In the rows, 128 means zero.
Known rows, with every step that occurs:
garif tasiban nade metib mizor: [118 168 144 128  87 149  85 169  92  99 134 155 134 139 100  70 208 131
 127 180 118 121 126]
garif nade metib: [144 142 154  73 135 108 112 171 110  75 137 142 178 121 119  90 177 116
 101 171  94  80 130]
vurumo garif: [158 110 123 129 148 125  81  66 127 159 124 116 170  97 153 158  55 137
 155  77 125 125 129]
mizor garif tasiban: [138 149  93 158 138 172 136  92 110 215 138 175 136  85 101 134 153 154
 197 137 142 143 101]
mizor garif metib: [138 141  94 116 158 165 169 116 140 183 140 155 134  94  84 151 104 125
 123 126 136 169  75]
nade garif badoke: [116  79 169 141 169  90  96 114 129 119 137 124 122 125 153 158 159 124
 139  91 119 112 101]
tasiban garif mizor: [121 141  83 135 169 119 160  72 157 156 120 134 169 114 150  80 114 170
  94 111 159 145 151]
tasiban nade metib mizor garif badoke vurumo: [102 125 171 108  83 112 117 171 125  65 118 153  51 176 101 100 150 112
  85 144 109 149 100]
metib mizor garif badoke: [118 135 149 133 154 177 152  90 139 154 115 186  72 151  97 151  99 144
  36 156 159 171  50]
nade tasiban garif: [ 99  77 161 190 162 125 132 136 114 131 111  80 160 107 143 146 165 131
 144 115 120 105 166]
nade garif tasiban: [110 125 114 162 152 130 102  89 125 133 136 110 161  95 127 123 157 131
 198 107 131  86 130]
vurumo garif tasiban nade: [144 150 107 134  91 127  82  84  98 179 134 135 142 127 134 121 112 154
 191 110 136 136 126]
tasiban garif nade metib: [113 122  91 106 157  85 142 109 122 110 135 131 151 109 133  74 155 148
 124 127 108 110 148]
badoke garif tasiban nade: [139 121 104 107 100 127 116 165 121 126 131 131 103 118 133 113 152 120
 201 131 114 133 152]
nade metib mizor: [107  95 170 116 158 155  90 127 131  37 127 143 155  96  83  97 104 104
  18 143  87 102 104]
garif metib nade tasiban: [129 120 156 113 130 169 174 202 121  90 149  98 151 153 112 165 147  83
  32 187 113 119 130]
tasiban nade garif metib: [113 159 152 110 122 110 122 170 138  79 114  94 105 164 138 126 158  95
 151 122 134 132 127]
badoke vurumo garif tasiban nade metib mizor: [127 123  71 128  53 103 124 105 145 123 137 115  99 145  95  97  64 146
 147  94 124 131 128]
nade tasiban garif vurumo: [ 98 102 144 182 134 113 159 125 110 159 122  96 146 126 147 139 143 138
 152 126 142 109 181]
metib nade: [152 116 174 136 145 172 128 164 120  74 122 108 135 147 189 186 147  87
  85 178 114  82 177]
tasiban nade garif: [117 147 169 132 130 110  98 153 135  77  98  91 103 157 166 135 166  98
 186 111 135 113 148]
tasiban nade metib garif: [116 132 172 116 111 118  93 185 118  58 117 132  79 133 130 118 157  99
 109 143  95 133 129]

Rows:
[163  84 168 113 119  69  89 199 134 118 144 143 114 154 163 149 181 138
  92 112 111 147 113]
garif badoke vurumo
[ 96  94 151 184 149 133 164 117 126 153 112  96 164 124 130 120 152 149
 113 129 144 115 160]
nade tasiban garif mizor
[150 133  68 133  61  93 116 120 145 147 134 100 118 140 128 118  86 148
 194  83 133 132 149]
badoke vurumo garif tasiban nade
[127 140 131 140 133 149 182 114 113 196 122 152 116 123 104 151 151 141
 178 155 143 123 103]
mizor garif nade tasiban
[129 160 145 128  91 134  72 182  85 104 140 147 153 125 116  74 227 129
 161 167 108 114 141]
garif tasiban nade metib
[126 151  71 131 147  91 154  83 134 165 134 134 143 117 173 107 103 154
 151 107 154 137 183]
tasiban garif vurumo
[126 130 194 109 117 112  70 196 113  38 113 119 131 136 142 104 181  90
 127 136  92 114 148]
tasiban nade metib
[111 131 127 144 164 132 147  62 167 131 120 111 165 119 131 117  99 135
 127 102 158 101 125]
nade garif mizor
[150 119  93  92 118 109 151 131 143 142 137 135 112 114 155 139  65 115
 172 112 133 131 175]
badoke garif vurumo
[ 96  87 143 166 155 127 157 152 119 134 126  82 161 115 115 135 159 126
 111 125 120 124 146]
nade tasiban garif metib
[132 136 100 120 142 180 194 120 132 170 146 155 107 118  93 167 102 113
 104 153 133 156  89]
mizor garif metib nade
[110 142 192 108 113 134  88 178 123  32 106 130 101 158 121  97 156  94
  78 154 107 124 125]
tasiban nade metib mizor
[140 123 134 121 114 113 126  87 106 174 128 115 154 136 132 145  92 143
 158 121 133 105 126]
vurumo garif nade tasiban
[130 147  84 110 164  93 148 111 131 135 124 123 149 123 161  96 159 154
 141 128 135 122 155]
tasiban garif nade
[113 168 111 147 141 205 157  72 136 165 114 177  98 129  78 127  98 148
  77 169 166 152  70]
metib mizor garif tasiban
[144 104 123 129 125 103 135 165 143 150 144 163  32 130 140 179 123 147
  66 128 120 174  85]
metib garif badoke vurumo
[147  98  91  72 148 129 148 170 155 105 142 114 135  96 110 135  85  97
 114 111 104 152 124]
badoke garif metib
[146 184 142 135  97 141  79 183  94 130 127 139 152 140 144  98 231 135
 180 168 135 124 148]
garif tasiban nade
[116 132 191 125 120  88  93 169 122  89 112 117  79 178 170 139 193 109
 160 117 129 130 123]
tasiban nade garif badoke
[159 106  77 130 100  92 113 107 165 132 127  87 138 119 142 144  47 137
 168  59 126 125 151]
badoke vurumo garif
[142 163  96 136 128 145 173  76 128 220 135 178 115 111 128 155  83 143
 182 127 166 148 128]
mizor garif vurumo
[146 119 103 101 122 144 139  92 125 147 151 119 143 132 120 160  42 117
  84 119 122 140 111]
vurumo garif metib nade
[117 153 128 140 164 198 157  74 153 141 101 162  97 131  95 147  71 134
  61 150 163 151  74]
metib mizor garif
[156 124  70 124  87 100 144  86 177 152 129 103 143 136 128 119  33 154
 135  74 148 136 144]
badoke vurumo garif mizor
[132 103 119 118 114 145 149  98 116 151 150 106 138 136 112 166  52 116
  87 125 119 132 114]
vurumo garif metib nade tasiban
